Each row comes from the steps of one walk. Every step used is in the known rows, and no mark comes twice. Write the walk behind each row, first mark first.
Known rows
C/E/Q: [ 13  -9  26 -31 -32  23 -15   2  20 -10  29  -1 -27  14 -23 -51  32 -34
  -2 -23   7 -16   9  34 -36  25]
A/G/J/P/D: [ -6  -3  10  14  -7 -37 -30   1  11 -46   6 -10 -18  38  -1 -32 -23  30
   7 -34   7  15  18 -34   3   3]
P/J/E/D: [ 12  11   3  -2  -3  -9   5 -15  14 -22  18 -17 -20  71 -10 -50   5  31
   2 -48   9   9   5  -8 -36  19]
D/P/J/G: [ -8  -7 -23   1   7  -7  -9  14 -10 -10  13  -8 -18  54  -1 -31 -22  28
   6 -38  21 -16  23 -28 -17  -9]
P/D/G/W: [  2   0   9  35 -26 -23 -13  -6 -14   1   7 -11   0  39  12 -32 -17  24
  36 -33 -16 -17  22 -35   6 -13]
C/E/D/P: [-21  -8  16 -24  19  23   3  -4   2 -18  17 -29 -47  62  -8 -47 -17 -23
   8 -25  39  -7 -18 -10 -28  16]
P/K: [  7   4  28   3 -24 -27 -17 -22  11  21  -2  -9 -12  50 -11 -34 -36  -7
 -15 -17  24  -9   3  -6 -14   2]
A/G/W: [ 18  15  -3  33 -29 -13 -22   7  -5  12  16  -3  -7  34 -16 -10  11  23
  41 -25 -22   0  35 -18  22 -27]
A/G: [  8   4  -1  11 -14  -9 -26   4   1   6  12  -7 -20  31 -14 -15  11   8
  24 -21 -12  -9  19   2   9 -24]
W/G/J/E/D/P/K: [-14  21  22   8 -12 -24   2  -3  17  -7  14 -47 -31  89   0 -25 -29  -7
   3 -39  46   9  11 -71 -29  16]
A/G/J/E: [ 22  15  -6  20 -23 -23 -35  -2  27 -12  29 -12 -20  40 -25 -10  32  -6
  12 -37   1  11  36 -14 -15  22]
W/G/D/P/J: [  3 -15 -23  -1 -18 -27  -3   7  17 -30  18 -19 -26  86  13 -26   4  10
  16 -49   3  10  16 -57  -3  15]
J/E/D: [  6  28  22   5  -7   2   3 -17   6   0  11 -29 -24  56 -18 -36  -3  13
   6 -31  19   6 -12  -7 -34  15]
W/G/D/P/J/E/C: [ 10  10 -13 -14 -29  -6 -10 -11  36 -37   7 -16 -28  85 -15  -3  22  -5
   0 -54  24  21  17 -41 -16  44]
E/Q: [ 13   6  29 -15 -36   9  -4   5  13  -4   8   0 -13   8 -20 -40  14 -14
   3 -19  -5 -15  12  10 -23   5]
A/G/D: [ -3   2  -5   9 -23 -32 -26  -8  11  -8   7 -27 -24  48 -19 -10  17   6
  23 -32 -13  -1   5 -30  13   1]
W/G/D/P/J/E: [ 23   6 -27  14 -26 -22  -6  -1  21 -20  22 -21 -27  90  -5 -14  20   2
  16 -60  10  24  21 -49 -23  34]
C/E/D/P/J/G: [-24 -12 -15 -19  23   8  -3   9 -10 -25  28 -26 -35  71   0 -50 -15  26
   4 -43  33 -18   8 -19 -32   0]
E/D/P/J/G/W: [-13  11 -15  16   5  -5  10  14 -21 -14  16 -21  -9  67   0 -36 -24  56
  28 -42  14  -8  24 -57  -3 -21]
A/G/D/P/J: [ -6 -23 -31  -5  -3 -27  -7   5  18 -39   9 -11 -25  74  -5 -25   4   6
  17 -50  -5   5  22 -46   9   7]
J/E: [ 33  21   7  16 -25  -3 -19 -16  15  15  13  -7 -19  41 -26 -19   9  -9
   2 -30  13   9   6   8 -31  27]
D/P/K: [ -7  -1  19  -1  -9 -16  -5 -11   7  13 -10 -14 -21  59 -11 -29 -51 -27
 -11 -18  40  -9   2 -28 -12   6]
J/G/D/P: [-25   7  -8   4  -3 -13  -9   2  -8  -3   0 -38 -30  53 -15 -10 -24  -4
  13 -30  32 -11  -7 -59  -9  10]
C/E/D/G/J/P: [-39  -3  45   6  -6  -2 -20  12   2 -46  33 -17 -39  41   8 -34 -27   3
   9 -34  11  -8  11 -17 -25   9]
P/J/E: [ 39   2 -13   8 -22 -15 -15 -12  24  -8  21   7 -13  58 -15 -33  16  12
  -3 -47   3  13  24   8 -31  29]
D/G/J: [-13 -12  19  15 -19 -24 -27   5  13 -17  29 -10 -16  30  10 -25  -2 -11
  10 -25  -7 -22  28 -23 -13   5]
Q/E/C: [  6  11  38 -33 -12  22 -14 -28  34 -18  -2 -18 -22  13 -16 -24  15 -11
 -18  -8  17 -14  -9  10 -18  34]
W/G/D/P: [ -6   5  -4   9 -22 -16  -6   5   7  -5   8 -38 -34  70   3  -6  -3 -14
  27 -31  16   6  -4 -62  -1  12]

Which walk is each row?
[-27   3  49  23 -27 -37 -25   1   7 -17   6  -6 -18  42   4 -21 -59  -1
  -9 -29  16 -10  27 -35 -13  -1] => D/G/J/P/K
[  5   1 -10 -25 -16  -6  -8 -22  41 -43  -3  -7 -22  74 -31 -13  10 -16
 -17 -50  30  17  10 -27 -19  57] => G/D/P/J/E/C
[  9 -23 -16  -8   2  -9   0   5  16 -24  11   7 -18  63   1 -40 -13   2
   1 -37  13   0  19 -15 -11   9] => D/P/J
[-13  -2 -15   2   7   6   0  10 -15 -17  33 -22 -22  71  -2 -44 -12  40
  23 -45  23  -7  23 -37 -15  -5] => C/E/D/P/J/G/W
[ -6   9  23  45 -27 -18 -12   4 -22 -12   1  -3  -4  35  10 -24 -40  36
  34 -35 -12  -6  23 -39   7 -17] => J/P/D/G/W
[  5  29  17  13 -19 -15  -7  -1  19 -15  33 -41 -29  67   1 -28  18  19
  16 -39  14  15   8 -40 -33  20] => W/G/J/E/D
[-20  10  28 -17  20  23  21  -7   6 -20   1 -47 -37  41   1 -42 -14  -6
   9 -18  26 -14 -23 -36 -25  13] => Q/E/D/P
[  0  14   5  35 -21 -11   6   2  -9 -13  23 -13  -7  63   5 -33   0  40
  37 -54 -21  -7  34 -35 -13  -8] => P/J/E/D/G/W
[-23   2  -5 -13  25   9  12   5  -8 -28  14 -41 -28  50   8 -46 -12  41
   5 -38  22 -23   4 -43 -30  -1] => Q/E/D/P/J/G
[ -7  22   8   9  -2  -1   5  11  12 -20  25 -43 -37  74   2 -21  -1  -3
  22 -40  31  13   8 -61 -29  18] => W/G/J/E/D/P
[-17  14  24  -2   0 -24   3 -15  22 -13   3 -38 -27  78 -14 -35 -41 -18
 -12 -35  51   5   4 -56 -31  27] => G/J/E/D/P/K
[ -2 -24 -21 -10  -5 -27  -1  -5  23 -36   9 -10 -22  74  -3 -35  -9  -1
   1 -45  10   6   8 -41  -6  27] => G/D/P/J
[-12  15  -5   9   8   6  15   7 -13 -21  19 -37 -16  50   5 -39 -11  56
  24 -39  10 -13  20 -60 -13  -7] => Q/E/D/P/J/G/W
[  9  25   1  32 -24  -8 -18   6 -21  26  16 -12  -4  32 -13 -17 -12  39
  26 -22   5 -11  22 -28   1 -19] => J/G/W
[-22  15  13   4   3 -25  -3  -6  16 -17   5 -39 -30  76 -16 -26 -28 -11
   3 -39  37   2  18 -59 -16   9] => A/G/J/E/D/P/K
[-10 -15  -6 -17  17  -4  16   3   9 -37   9 -12 -23  74   7 -55 -22  18
   5 -39  16  -1   5 -28 -15   3] => E/D/P/J
[-12  13   1   8 -20 -27 -24  -9  -5   6   8 -37 -22  45 -16 -15  -6  20
   7 -26  14 -13  -9 -40 -11  10] => J/G/D
[-31 -15  30  -6  -2  -8 -19   0  13 -34  43 -31 -35  48  12 -47   2 -10
  10 -32   5 -24  13 -17 -29  16] => C/E/D/G/J
[ -1  -4  20   7  -9 -35 -24  -8  16 -44   5  -7 -15  39   2 -43 -37  24
  -8 -29  21  18   3 -31 -11  25] => G/J/P/D
[  5  -5  -1   7 -14 -28 -36   6  23 -19  29 -10 -18  32  -9 -20  17   2
  15 -25  -7  -1  34 -19   5  -2] => A/G/J
[  7  11   5  13 -41 -30 -20  -4  12   3  17 -36 -26  64   2 -10  15   9
  23 -30  -3   6  -3 -45  -3  11] => W/G/D
[ -2   7  32  12 -18 -18 -26   8  17 -30  16   3 -21  29  -8 -21 -27   7
  -7 -22  14  15  14 -18 -12  16] => G/J/P
[  5   4  19   2 -39 -16 -11   1  24 -33  19 -13 -10  18  -9 -41  23 -15
   6 -46  -5 -12  31 -24 -40  33] => P/D/G/J/E/Q
[ 27  24  18   4 -55  -3 -12  14  31 -14  36 -15 -18  26 -15 -24  49 -14
  11 -37  -3   7  36 -21 -38  29] => W/G/J/E/Q
[-21   2  37  26 -20 -18 -23  17   3 -32  18   1 -22  25   6 -14 -32   4
   9 -29  -1  -6  27 -26 -10   0] => D/G/J/P
[ 13   1  -9 -14 -33  -5   9   3  31 -38  10  -9 -19  50 -26 -34  27 -19
   1 -58   4   6  21 -30 -33  46] => G/D/P/J/E/Q
[-16  -3 -13   4  -6 -17 -12   3   6 -15  -2 -30 -33  55 -16  -7  -3 -18
  26 -32   7  -1   3 -51  12   3] => A/G/D/P
[ -7  20  11   2  10  13  14  -5   1  -9   2 -31 -34  62 -18 -29 -19 -10
  11 -32  35   4 -11 -30 -30  16] => J/E/D/P
[ -7  -3 -18   1 -17 -37 -20  -8   4 -16  16 -24 -15  61  -7 -28  -1  38
   1 -43   6  -7   7 -40 -11  13] => P/J/G/D
[  3  21  22   2  -5 -14  -6 -13  22 -21  24 -32 -24  56 -14 -38   4   9
   1 -35  21  11   0 -25 -37  31] => G/J/E/D
[ 27  -3 -21   7  -7  -5  -4  -3  21 -16  14   3 -20  66 -15 -29   2  -6
   1 -49  19  13  22 -11 -30  31] => D/P/J/E
[ 15   9 -17  25 -22 -19 -16   8 -12   5  25  -1   3  47  -5 -30  -6  58
  20 -37  -4  -6  38 -27   0 -15] => P/J/G/W
[ 17  -3 -25   5 -15 -22  -5 -11  26 -27  12 -12 -24  79 -19 -23   7  -7
   0 -57  16  19  13 -35 -25  47] => G/D/P/J/E
[-11  14  10  -2   9  -1   6  -2  17 -27  13 -33 -33  63 -14 -31 -13 -14
   6 -35  37  10  -1 -46 -31  30] => G/J/E/D/P
[-17   3  28  19 -17   7  -5   1 -15  -2  31 -23 -22  49   6 -37  -5  12
  38 -33 -10 -22  14 -16 -12 -10] => C/E/D/G/W
